Each row was made from one small tree. The marks that hang from a mark follow it in brackets, in alphabetical order. Every link used is in the known rows. Write each row's tree.
Known rows
zusar[bakura[kaza rova[papo]]]: -4 -17 -13 20 -31 40 -24 -31 -2 22 -13 4 12 -22 -28 -4 -41 30 31 16
gagut[zusar[bakura[dede kaza]]]: -7 -3 -31 40 -33 0 -28 -27 13 -19 -13 7 -28 -17 33 6 -40 11 39 6
pako[papo[rova] vila]: 57 2 5 -21 5 21 -20 8 23 -7 16 22 19 -18 55 0 1 -7 4 -14
gagut[dede zusar[bakura[kaza rova[papo]]]]: -19 -40 -20 23 -16 33 -19 -39 3 -21 -61 -1 8 -18 4 -31 -69 12 38 14
rova[papo]: -6 -12 2 5 4 12 -8 -7 5 18 4 -3 11 2 -12 -24 -3 19 25 -1
zusar[bakura[dede rova]]: -5 11 -29 17 -43 21 -9 -24 -18 22 -18 -9 25 -38 -1 16 -30 8 13 19
gagut[dede zusar[bakura[rova]]]: -21 -20 -10 16 -11 32 -5 -31 -5 -25 -73 -8 27 -27 3 -11 -40 -9 -6 7
savo[pako[papo vila[kuzon]]]: 25 -53 12 -8 -12 29 -14 40 -4 -5 5 17 42 -14 77 19 -15 -18 16 -5
savo[pako[papo vila]]: 43 -41 -2 -1 -19 -10 -15 26 3 7 -14 19 23 -2 64 13 -9 -19 25 3
savo[pako]: 7 -18 5 8 -18 -1 3 11 -15 3 -28 10 15 6 23 8 -12 -8 6 15
riri[kaza[bakura[dede rova[papo]]]]: 14 9 -22 15 -9 -8 -23 -21 -4 31 10 -26 5 -33 -13 -38 -41 21 55 14
bakura[dede kaza rova[papo]]: 4 -12 -45 -4 -34 1 -13 -18 -11 24 -3 -1 -13 -16 21 -27 -72 15 63 27
kaza[bakura[dede[gagut] rova]]: -2 20 -20 22 -24 -13 -30 -37 5 19 -8 -34 8 -36 14 -29 -17 14 16 31
dede[gagut[zusar[bakura[kaza rova]]]]: 1 -10 6 42 -34 20 -46 -54 21 3 -60 5 -4 -32 3 -8 -37 29 -6 7
savo[pako[papo]]: 25 -38 6 2 -9 7 4 24 -4 0 -14 25 23 14 40 -2 -8 -11 21 6
zusar[bakura[dede kaza rova[papo]]]: -4 -9 -40 23 -48 21 -24 -32 -9 26 -6 -2 6 -29 0 -4 -60 29 58 26
bakura[dede[gagut[zusar]] kaza rova]: 8 -4 -25 19 -37 -20 -36 -41 13 6 -52 -1 -29 -25 50 -32 -69 12 25 18
papo[rova]: 20 26 13 -11 6 30 -4 -7 4 -13 1 12 10 -10 13 -6 0 6 -17 -3
gagut[zusar[bakura[dede kaza rova[papo]]]]: -8 -17 -34 33 -42 33 -32 -43 6 14 -31 0 -5 -33 14 -24 -67 26 56 15
bakura[dede[gagut[zusar]] kaza rova[papo]]: 4 -17 -22 23 -33 -7 -44 -47 17 25 -46 -4 -18 -23 39 -57 -74 33 51 17
gekor[papo]: 26 -14 -7 5 24 8 -19 13 10 9 6 18 15 13 6 -19 -2 -10 13 4
riri[kaza[bakura[dede[gagut]]]]: 17 26 0 39 -5 -60 -40 -24 17 11 8 -22 -14 -18 11 -17 -8 26 29 2

Write each row's tree
-1 -5 -22 38 -52 2 -47 -52 5 39 -25 -7 12 -30 5 -13 -53 48 49 24
zusar[bakura[dede[gagut] kaza rova[papo]]]
-5 11 -15 32 -18 -2 -39 -49 21 5 -33 -31 -3 -43 27 -49 -24 13 13 21
kaza[bakura[dede[gagut[zusar]] rova]]
-10 -2 -12 37 -13 10 -45 -55 26 23 -30 -35 9 -40 15 -73 -29 33 39 22
kaza[bakura[dede[gagut[zusar]] rova[papo]]]
-3 -5 -38 28 -47 20 -24 -36 1 -5 -34 4 -16 -36 25 1 -63 7 31 17
gagut[zusar[bakura[dede kaza rova]]]
-25 -33 -8 20 -8 44 -12 -38 -1 -7 -69 -13 39 -25 -9 -34 -44 12 19 6
gagut[dede zusar[bakura[rova[papo]]]]
-8 -5 -8 7 2 38 -14 -25 5 18 8 -25 19 -26 -30 -43 -9 16 24 23
kaza[bakura[rova[papo]]]
-7 7 -17 27 -20 0 -38 -44 10 35 -5 -37 19 -34 2 -53 -21 34 41 30
kaza[bakura[dede[gagut] rova[papo]]]
18 -35 5 -16 6 27 -17 28 11 -7 33 7 27 -19 56 11 -4 -11 10 -20
pako[papo vila[kuzon]]
-14 4 -16 39 -25 12 -20 -28 11 -6 -21 -5 3 -25 20 2 -14 10 20 -3
gagut[zusar[bakura[dede]]]
-11 -1 28 53 -12 11 -41 -45 30 3 -47 -2 14 -19 -1 -7 12 31 -18 -14
dede[gagut[zusar[bakura]]]
-3 9 -18 46 -44 -31 -40 -35 11 6 -9 0 -13 -13 25 17 -26 32 31 13
zusar[bakura[dede[gagut] kaza]]
12 4 -31 9 -43 -31 -28 -29 -2 19 -25 -2 -20 -20 36 -11 -62 16 28 28
bakura[dede[gagut] kaza rova]
-3 16 -38 5 -19 6 -8 -18 -7 5 11 -28 2 -33 9 -19 -23 -5 25 32
kaza[bakura[dede rova]]
-7 21 -13 34 -10 -34 -33 -29 18 3 13 -29 -5 -18 21 -21 6 18 25 20
kaza[bakura[dede[gagut]]]
3 9 -26 33 -56 -11 -38 -45 0 22 -30 -3 1 -32 16 11 -49 29 24 26
zusar[bakura[dede[gagut] kaza rova]]
-8 2 -24 27 -37 33 -18 -36 -3 10 -41 -8 14 -43 12 -4 -37 6 11 8
gagut[zusar[bakura[dede rova]]]
-8 17 -4 44 -35 -19 -35 -34 8 19 -16 -11 19 -21 13 15 0 32 12 5
zusar[bakura[dede[gagut]]]
-9 -10 1 18 -22 53 -17 -30 -6 35 -20 -8 43 -30 -38 -8 -14 29 11 8
zusar[bakura[rova[papo]]]
-2 15 -13 32 -48 2 -32 -43 -4 35 -37 -15 30 -40 5 7 -24 28 3 17
zusar[bakura[dede[gagut] rova]]
